What can hang from each mark
z_466: z_641
z_51: z_348
z_749: z_51 z_348 z_466 z_641
z_641: z_51 z_749
z_726: z_348 z_749
z_348: z_51 z_641 z_726

Known rows, with every way that one mark hangs from another
[z_51 [z_348 z_641 [z_726 [z_749 z_466]]]]: [ 0.11 -0.11 -0.11 -0.47 -0.19  0.21  0.16 -0.12  0.02  0.09 -0.02 -0.18
  0.18 -0.12 -0.04  0.03 -0.25  0.16 -0.01 -0.28  0.19]
[z_749 z_348]: [ 0.13 -0.33  0.00 -0.25 -0.08 -0.03 -0.20 -0.12  0.02  0.34  0.10  0.09
  0.00  0.01 -0.24  0.04 -0.15  0.25 -0.12 -0.38  0.23]
[z_348 [z_641 z_51] z_726]: [ 0.19 -0.08 -0.19 -0.60  0.13  0.11 -0.04 -0.27 -0.17 -0.11 -0.12 -0.23
  0.20 -0.14 -0.03  0.11 -0.16  0.04 -0.09 -0.17  0.08]
[z_466 z_641]: [ 0.08 -0.24 -0.29 -0.32 -0.18 -0.12 -0.12 -0.25  0.02  0.00 -0.18  0.01
 -0.04 -0.32 -0.33 -0.08 -0.07  0.13 -0.09 -0.34 -0.02]
[z_466 [z_641 [z_749 z_51]]]: [ 0.00 -0.17 -0.26 -0.29 -0.34 -0.21 -0.20 -0.29 -0.04  0.04 -0.13 -0.13
  0.02 -0.34 -0.23 -0.03 -0.08  0.02 -0.23 -0.35 -0.03]
[z_348 z_51 z_641 z_726]: [ 0.34 -0.06 -0.17 -0.70  0.26  0.31  0.07 -0.15 -0.03 -0.28 -0.11 -0.29
  0.12  0.02 -0.03  0.12 -0.21  0.01  0.12 -0.11  0.07]
[z_749 z_466 [z_641 [z_51 z_348]]]: [ 0.08  0.00 -0.08 -0.10 -0.10 -0.27 -0.41 -0.07  0.05 -0.15  0.23 -0.16
  0.19 -0.01 -0.17 -0.02 -0.21  0.39 -0.32 -0.24 -0.18]
[z_726 [z_348 z_51]]: [ 0.03 -0.27  0.02 -0.39  0.05  0.19 -0.33  0.05  0.09  0.12 -0.01 -0.05
 -0.22  0.13 -0.21  0.11 -0.22  0.15  0.02 -0.28  0.15]
[z_51 [z_348 z_641 [z_726 z_749]]]: [ 0.08 -0.17 -0.13 -0.48 -0.17  0.22  0.16 -0.15  0.01  0.17 -0.06 -0.20
  0.18 -0.16 -0.04  0.00 -0.22  0.13  0.04 -0.32  0.19]
[z_749 z_641]: [ 0.15 -0.19 -0.16 -0.25 -0.04 -0.10 -0.37 -0.19 -0.01  0.04 -0.06  0.08
  0.11 -0.06 -0.29 -0.15 -0.15  0.22 -0.18 -0.33 -0.07]
[z_641 [z_749 [z_51 [z_348 z_726]]]]: [-0.01 -0.18 -0.04 -0.41 -0.23 -0.08 -0.13 -0.26  0.00  0.27  0.01 -0.27
  0.05 -0.17 -0.07  0.08 -0.14  0.00 -0.19 -0.35  0.12]
[z_348 z_641]: [ 0.19 -0.20 -0.21 -0.45  0.05  0.09 -0.12 -0.19 -0.03 -0.12 -0.16 -0.03
  0.09 -0.18 -0.27 -0.05 -0.03  0.01 -0.09 -0.29  0.03]
[z_51 [z_348 [z_726 [z_749 z_466]]]]: [ 0.05 -0.19 -0.04 -0.45 -0.18  0.16  0.14 -0.16  0.06  0.27 -0.02 -0.15
  0.07 -0.08 -0.08  0.05 -0.28  0.21 -0.01 -0.30  0.22]
[z_749 z_51]: [ 0.16 -0.20 -0.04 -0.34 -0.02 -0.17 -0.43 -0.16  0.10  0.01  0.02 -0.05
 -0.05 -0.01 -0.32  0.02 -0.21  0.18 -0.15 -0.26  0.00]
[z_726 [z_749 z_51 [z_348 z_641]]]: [ 0.11 -0.16  0.00 -0.20 -0.33  0.01 -0.33 -0.07 -0.11  0.17 -0.02  0.02
  0.15  0.07 -0.22  0.04 -0.36  0.11 -0.27 -0.26  0.17]
[z_466 [z_641 z_51 z_749]]: [-0.11 -0.19 -0.29 -0.28 -0.25 -0.24 -0.21 -0.32 -0.07  0.06 -0.11 -0.28
  0.02 -0.43 -0.18  0.03  0.01 -0.04 -0.26 -0.32 -0.13]
[z_348 z_641 z_726]: [ 0.29 -0.11 -0.20 -0.66  0.07  0.22  0.10 -0.28 -0.16 -0.06 -0.21 -0.03
  0.17 -0.11 -0.08  0.04 -0.20  0.05 -0.02 -0.22  0.21]
[z_726 z_348]: [-0.01 -0.31  0.00 -0.35 -0.08  0.13 -0.31 -0.05  0.00  0.27 -0.08  0.12
 -0.20  0.03 -0.25  0.05 -0.21  0.18 -0.08 -0.37  0.24]
[z_749 z_51 [z_348 z_726] z_466 z_641]: [ 0.37  0.10  0.09 -0.06 -0.28 -0.29 -0.47 -0.01 -0.07 -0.03  0.39  0.14
  0.29  0.35 -0.05  0.06 -0.57  0.63 -0.37 -0.18  0.18]
[z_348 [z_641 z_51 z_749] z_726]: [ 0.10 -0.05 -0.19 -0.61  0.00  0.10  0.01 -0.35 -0.25  0.00 -0.15 -0.34
  0.25 -0.22  0.07  0.15 -0.12 -0.11 -0.19 -0.22  0.10]

Rows
[ 0.09 -0.06 -0.17 -0.30 -0.17 -0.17 -0.08 -0.18  0.02 -0.15  0.04 -0.14
  0.04 -0.17 -0.18  0.08 -0.20  0.28 -0.22 -0.21 -0.02] -> [z_749 [z_466 [z_641 [z_51 [z_348 z_726]]]]]
[-0.10 -0.20 -0.02 -0.35 -0.13 -0.13 -0.21 -0.29 -0.18  0.39  0.10 -0.36
  0.12 -0.15  0.03  0.22 -0.09 -0.02 -0.32 -0.32  0.12] -> [z_641 z_51 [z_749 [z_348 z_726]]]
[ 0.11  0.03 -0.08 -0.16 -0.10 -0.22 -0.34 -0.11  0.01 -0.13  0.20 -0.16
  0.22  0.01 -0.11  0.01 -0.27  0.40 -0.30 -0.20 -0.12] -> [z_749 z_466 [z_641 [z_51 [z_348 z_726]]]]
[ 0.14 -0.13 -0.18 -0.50  0.11  0.17 -0.09 -0.12  0.01 -0.24 -0.09 -0.39
  0.09 -0.12 -0.12  0.08  0.01 -0.19 -0.06 -0.23 -0.09] -> [z_348 z_51 [z_641 z_749]]
[ 0.26  0.04 -0.14 -0.59 -0.12  0.08  0.03 -0.28 -0.21 -0.13 -0.12 -0.15
  0.23 -0.07  0.02  0.11 -0.25 -0.01 -0.24 -0.18  0.19] -> [z_348 [z_641 [z_749 z_51 z_466]] z_726]
[ 0.00 -0.16 -0.13 -0.14 -0.04 -0.20 -0.44 -0.13  0.07  0.07  0.14 -0.21
  0.18 -0.12 -0.19 -0.09 -0.11  0.28 -0.17 -0.33 -0.19] -> [z_749 [z_641 [z_51 z_348]]]
[ 0.16 -0.05  0.04 -0.21 -0.16 -0.23 -0.30 -0.02  0.22 -0.12  0.25 -0.14
  0.00  0.04 -0.24  0.07 -0.29  0.38 -0.20 -0.23  0.02] -> [z_749 [z_51 z_348] z_466]
[ 0.22 -0.22 -0.04 -0.30  0.05  0.09 -0.19  0.02  0.06  0.01  0.16 -0.12
  0.08  0.06 -0.16  0.07 -0.13  0.17 -0.02 -0.28  0.12] -> [z_749 [z_348 z_51 z_641]]
[ 0.21 -0.12 -0.06 -0.66  0.10  0.32  0.03 -0.19 -0.05  0.04 -0.19 -0.23
  0.00  0.11 -0.09  0.17 -0.35 -0.01  0.02 -0.12  0.13] -> [z_348 z_51 [z_726 z_749]]
[ 0.35  0.05  0.04 -0.20 -0.08 -0.04 -0.25  0.01 -0.03 -0.07  0.30  0.02
  0.22  0.33 -0.03  0.09 -0.44  0.51 -0.21 -0.17  0.14] -> [z_749 [z_348 z_51 z_726] z_466 z_641]
[-0.02 -0.22 -0.06 -0.31 -0.04  0.10 -0.37  0.00 -0.06  0.07 -0.03 -0.05
 -0.05 -0.03 -0.16  0.07 -0.17  0.12 -0.11 -0.30  0.14] -> [z_726 [z_348 [z_641 z_51]]]
[ 0.26  0.02 -0.06 -0.54  0.02  0.24 -0.05 -0.14 -0.09 -0.11 -0.11 -0.17
  0.10  0.19 -0.07  0.13 -0.44  0.12 -0.09 -0.07  0.07] -> [z_348 z_51 [z_726 [z_749 z_466 z_641]]]
[ 0.22 -0.03  0.00 -0.02 -0.38 -0.36 -0.40  0.01  0.06 -0.08  0.32  0.06
  0.07  0.09 -0.22  0.08 -0.39  0.49 -0.33 -0.23  0.13] -> [z_749 z_51 z_348 [z_466 z_641]]
[ 0.12 -0.19 -0.14 -0.50 -0.05  0.17  0.16 -0.14  0.09  0.11  0.02 -0.21
  0.15 -0.18 -0.04  0.00 -0.14  0.18  0.11 -0.33  0.17] -> [z_51 [z_348 z_641 z_726]]
[-0.05 -0.20 -0.27 -0.29 -0.17 -0.17 -0.12 -0.22  0.06  0.03  0.00 -0.29
  0.04 -0.36 -0.16  0.01 -0.09  0.20 -0.06 -0.30 -0.07] -> [z_466 [z_641 [z_51 [z_348 z_726]]]]
[ 0.07 -0.09 -0.03 -0.35 -0.22 -0.18 -0.25 -0.25 -0.05  0.03 -0.01 -0.15
  0.01 -0.07 -0.18  0.11 -0.17  0.00 -0.40 -0.27  0.05] -> [z_641 [z_749 z_51 z_466]]
[ 0.00 -0.16 -0.24 -0.33 -0.36 -0.17 -0.08 -0.29 -0.01  0.11 -0.08 -0.20
  0.06 -0.34 -0.13 -0.02 -0.14  0.08 -0.15 -0.35  0.04] -> [z_466 [z_641 [z_749 [z_51 [z_348 z_726]]]]]
[ 0.01 -0.11 -0.01 -0.29 -0.28 -0.17 -0.18 -0.19  0.04  0.10  0.09 -0.24
  0.04 -0.11 -0.12  0.09 -0.16  0.07 -0.33 -0.32  0.06] -> [z_641 [z_749 [z_51 z_348] z_466]]
[ 0.28  0.08 -0.04 -0.10 -0.17 -0.35 -0.60 -0.06  0.04 -0.28  0.18  0.06
  0.17  0.17 -0.27 -0.06 -0.38  0.44 -0.39 -0.18 -0.12] -> [z_749 z_51 z_466 z_641]
[ 0.14 -0.06 -0.12 -0.53 -0.17  0.10  0.01 -0.30 -0.21  0.09 -0.22 -0.04
  0.09 -0.06 -0.11  0.12 -0.38  0.10 -0.22 -0.15  0.18] -> [z_348 [z_726 [z_749 [z_466 [z_641 z_51]]]]]
[ 0.10  0.00 -0.02 -0.12 -0.40 -0.12 -0.39 -0.05 -0.01  0.01  0.04 -0.03
  0.18  0.09 -0.22 -0.04 -0.43  0.27 -0.35 -0.22 -0.02] -> [z_726 [z_749 [z_51 z_348] z_466 z_641]]
[ 0.28 -0.02 -0.16 -0.67  0.10  0.39  0.08 -0.14 -0.13 -0.21 -0.22 -0.28
  0.17  0.05 -0.02  0.13 -0.32 -0.08  0.03 -0.08  0.10] -> [z_348 z_51 z_641 [z_726 z_749]]
